Each row was made from one walk, in order. Every step used is in the known rows, and no mark comes twice. Write each row's walk.
Known rows:
ginub-gogi-subig-sinok: [-12.2 -10.8 -18.7   1.5 -17.1   0.9   4.7  -9.9  26.5  -4.9  -1.6 -14.3
   6.8 -35.1 -19.6  -6.2   7.1 -33.3]
gogi-subig-zineb-fatosib-sinok: [-14.3 -23.8 -12.6   7.8  -9.0   8.3   1.4 -28.2  12.4  -3.2  -3.1  12.2
  24.3  20.8 -14.0  -2.4   3.7 -27.2]
subig-gogi: [ -3.0  -4.3 -24.0   2.3 -21.4 -11.4   3.2  28.5   7.7   2.9 -27.9 -23.9
  -1.3 -21.3 -12.5   0.5   5.3 -10.9]
sinok-ginub-zineb-fatosib-gogi-subig: [ -5.6  20.1 -23.4  11.8  -5.8   8.4  11.9  -3.8  -7.0 -10.3   3.9  37.3
  17.7   6.6   2.7   0.3   0.8  -5.0]
pake-zineb-fatosib-gogi: [  1.8  -4.0 -19.5   7.5 -10.7  14.8   3.5  29.9 -55.4   5.9 -18.8  25.3
   5.2 -26.0  16.4  -1.6  -7.0   9.1]
subig-zineb-fatosib-gogi: [  0.1  -1.7 -23.8   8.4  -8.4   1.1   6.9  -2.0 -17.6   1.6 -16.3  10.2
   8.4 -20.5  -7.5   0.2  -2.3  -7.1]
pake-gogi-subig: [-15.2   7.3  -4.2   3.1 -27.2  -0.7   0.2  10.2   2.3   4.2 -18.4  -6.9
  -1.4 -30.1 -11.0  -3.2   4.8  -3.4]
gogi-subig-zineb-fatosib-sinok-ginub: [-17.6 -18.5 -11.8  14.7  -8.0   1.4   5.5 -24.3  10.3  -5.3  10.6  30.9
  26.3  17.0  12.6  -2.4   3.8  -9.9]
gogi-subig-zineb-fatosib: [ -8.6  -5.2 -11.9   9.3 -16.5  -6.0   4.6 -12.8   9.0   0.3  -5.8   2.7
  13.9  15.0 -10.9  -3.9   7.6   3.2]
ginub-zineb: [-14.1 -27.8 -23.0  -0.8 -15.9  11.3  -0.9  -1.2 -11.4  -5.6 -19.2   3.5
   3.7  10.1 -18.1   0.4   1.4   8.5]
fatosib-sinok: [-21.6 -34.1 -17.6  -0.1 -10.6   7.0  -3.5  -0.2  -0.1   0.1 -20.4  -0.6
   6.2 -11.9 -16.3   6.2   0.7 -12.7]
pake-gogi-subig-sinok-ginub-zineb: [-20.9 -28.0  -9.4   8.3 -19.7  10.6   1.7 -24.6  -1.1  -7.7  10.0  16.1
  14.6   1.7  10.4 -11.2   1.8 -16.4]
ginub-gogi: [ -3.8  -1.9 -22.0  -2.6 -13.9   7.1  -0.8  25.4 -11.3  -2.8 -22.5   0.3
  -0.1 -45.5 -14.3   3.0  -0.5   4.2]
pake-gogi-subig-zineb-fatosib-sinok-ginub: [-18.1 -16.0  -2.1  14.8 -12.4   7.7   2.2 -20.2  -5.9  -2.1   9.0  34.6
  25.9   3.8  21.1  -5.2  -0.7 -13.8]
zineb-fatosib-gogi-subig: [ -4.3  27.7 -21.6   7.9  -9.2  -1.3   9.8  10.3  -0.1  -1.7 -11.6  12.6
   6.2 -15.8 -14.8   5.0   3.0  -8.2]
pake-gogi-subig-sinok-ginub-zineb-fatosib: [-15.2 -20.6  -6.3  10.9 -12.7  14.8   1.7 -13.1 -21.3  -6.5  16.5  36.0
  20.4  26.2  21.2  -3.9  -0.6   6.2]
fatosib-gogi-subig: [ -7.4  23.6 -23.3   5.1 -15.0  -6.0  10.0   3.5  15.8  -2.0 -18.8  -6.1
  -0.3 -37.0 -24.4   0.3   5.3 -23.5]
ginub-zineb-fatosib: [-10.2 -22.2 -19.4   3.7  -8.6  14.6  -2.4   8.9 -31.6  -4.7 -10.7  23.1
  11.7  33.9  -5.2   6.8  -1.3  29.6]
sinok-pake-gogi: [ -9.4 -13.3  -1.2   0.7 -25.3  -6.4   3.1  23.6 -24.1   9.3 -23.0 -26.0
  10.7 -51.6  10.7   3.3  -4.6  15.8]
pake-zineb-fatosib-gogi-subig-sinok-ginub: [ -8.8 -12.1 -13.5  15.4 -12.8   4.5   9.6  -2.0 -20.2   0.7  14.5  28.1
  14.9 -16.5  33.1 -10.9   0.4 -11.2]

Write each row's walk:
[ -7.6  -1.7  -2.7   9.1 -22.0   1.3   0.8  -7.4  -7.0   4.1  -7.1   7.0
  14.2   1.8  -1.6  -6.6   3.3   3.1]
pake-gogi-subig-zineb-fatosib
[ -7.2 -18.0 -26.1   9.8  -0.9  11.6   7.0  -8.8 -26.8  -7.8   7.1  35.6
  16.1   2.5  11.0   1.4  -5.3  -3.6]
subig-sinok-ginub-zineb-fatosib-gogi
[ -5.5   1.2 -20.2   4.0 -12.4   3.2   3.4  25.6 -16.9  -5.1  -8.6  18.6
   3.8 -44.7   9.0   2.8  -0.5  16.4]
sinok-ginub-gogi
[-13.5  -1.2   0.3   5.8 -15.5   4.5   5.4   2.4  -6.0   2.2  -4.7  -4.6
  29.4 -15.8   5.7   3.3  -2.7  -9.4]
zineb-fatosib-sinok-pake-gogi-subig
[ -5.3  18.5 -24.5   8.1  -7.4  11.5   9.0  -4.9  -3.7  -9.1  -6.5  22.3
  14.5   7.1 -16.4   0.2   1.0 -12.8]
ginub-zineb-fatosib-gogi-subig
[ -4.7 -28.7  -4.9   9.6 -18.7   3.3   6.6   7.8 -25.3   7.2   5.0  -8.6
  28.0  -3.0  28.2  -7.1   1.6   7.2]
gogi-subig-sinok-pake-zineb-fatosib
[ -9.7  -2.7 -20.8   7.7  -9.9  -4.1   7.5 -11.5  12.6  -1.4   1.1  -0.2
   8.3 -17.6 -14.8  -1.5   4.6 -27.2]
zineb-fatosib-gogi-subig-sinok
[-18.9 -19.9  -4.4   3.0 -25.3  -2.3  -0.7 -11.3  14.4   3.6  -5.4 -17.9
   1.6 -30.3 -11.1  -7.3   5.7 -23.4]
pake-gogi-subig-sinok
[-20.8 -30.8 -19.2   8.0 -14.4   3.5   6.5 -27.6  14.7 -11.1  13.3  11.5
  14.7  14.5   1.7  -7.8   6.1 -12.1]
gogi-subig-sinok-ginub-zineb
[-10.1 -12.5 -23.5   7.0  -7.4  10.0   8.1 -26.3   8.0  -8.4   5.9   8.8
  16.3   5.7 -17.4  -4.0   2.2 -33.1]
ginub-zineb-fatosib-gogi-subig-sinok
[ -5.2  -1.9  -1.2   9.9 -20.6  -4.7   8.8  -8.6  -5.4   5.1  -3.2 -10.8
  27.7  -8.1   9.1  -4.8   1.5   4.8]
sinok-pake-gogi-subig-zineb-fatosib
[-18.7 -25.1 -13.5  10.2  -4.0   4.1  -1.3   7.8 -18.5  -3.1   1.4  37.2
  15.8   8.8  19.3  11.1  -1.6  17.2]
zineb-fatosib-sinok-ginub
[ -6.3 -21.5 -13.5   8.0  -5.0  28.9  -1.6  20.6 -50.5  -4.8   1.6  50.6
  22.4 -20.0  36.0  -3.0  -8.8   4.7]
pake-zineb-fatosib-sinok-ginub-gogi
[  5.7  -4.5 -16.5   7.7 -10.3   8.8  11.1  29.2 -53.9   7.0 -14.6   7.6
  19.9 -35.4  24.1   0.2  -8.5   9.9]
sinok-pake-zineb-fatosib-gogi
[-13.0 -14.1 -19.6   2.8  -5.4  14.9   0.5   9.8 -11.6  -8.3  -5.3  27.0
  13.2 -37.5   7.6   2.7  -3.3  -8.9]
fatosib-sinok-ginub-gogi
[-11.2  -9.4 -14.4   6.1 -25.2 -11.0   6.0 -23.1  31.7   0.4 -13.4 -21.1
   7.9 -11.8 -23.5 -11.0  11.4 -17.9]
gogi-subig-zineb
[-15.3 -16.5 -24.8   9.5 -10.5   6.2  11.5 -30.3   9.9 -11.7  11.3  16.4
  14.7  -4.9  -0.8  -8.8   2.0 -29.5]
fatosib-gogi-subig-sinok-ginub-zineb
[ -1.7 -27.1  -9.2   3.6 -22.9  10.0   9.3   4.1 -13.5   2.5  -0.1 -26.0
  25.9 -49.9  20.4 -17.6  -0.4 -23.0]
ginub-gogi-subig-sinok-pake-zineb
[-11.2   8.2  -1.2   3.8 -26.6  -6.6   7.9  10.3   3.3   5.4 -15.0 -26.6
  14.3 -40.6  -0.6  -0.3   3.0  -1.2]
sinok-pake-gogi-subig
[ -7.7  -0.5 -11.5  11.2  -9.2  24.2   3.7   8.6 -24.5  -7.1   8.9  44.0
  25.3  -9.7  25.8  -9.0  -1.7 -11.9]
pake-zineb-fatosib-sinok-ginub-gogi-subig
[ -6.6 -11.8 -15.2   1.3 -16.8  -8.4  12.9  -7.0  24.3  -2.8   1.1 -39.5
  23.9 -48.7  -6.5  -3.0   4.5 -26.3]
ginub-gogi-subig-sinok-pake
[-13.0 -41.6 -11.0   4.5  -9.3  23.7  -6.8  12.5 -45.3   4.5 -12.1  27.5
  17.1  10.4  16.2   0.1  -4.7   2.9]
pake-zineb-fatosib-sinok
[ -6.1 -21.3 -14.8   7.0 -14.3  -3.2   0.0  -1.2 -12.3   3.4 -13.5   4.8
   9.7   9.9  -4.0   1.4   2.3  17.5]
subig-zineb-fatosib
[ -6.8 -14.6 -15.9   9.0 -14.6   9.9   6.5  -5.2 -13.3   2.2   1.7   5.7
  11.9 -19.9   5.2 -11.1   1.2 -31.8]
pake-zineb-fatosib-gogi-subig-sinok
[-14.8 -37.3 -17.7   9.2  -5.9   9.8   0.1  -7.2 -23.2  -7.3  12.1  32.2
  17.7  34.6  16.0   3.2  -1.3  22.6]
subig-sinok-ginub-zineb-fatosib
[ -9.1 -21.0 -10.5   7.8 -11.0  -2.8  10.7 -24.6  16.4  -1.0   0.4 -14.7
  40.5   2.5  -2.7   0.7   1.6 -20.8]
gogi-subig-zineb-fatosib-sinok-pake
[ -8.2  -6.9  -2.5   6.4 -29.5  -9.4  10.2 -19.7  15.5   5.9 -12.0 -33.2
  20.4 -37.3  -3.6 -13.3   3.7 -19.1]
sinok-pake-gogi-subig-zineb
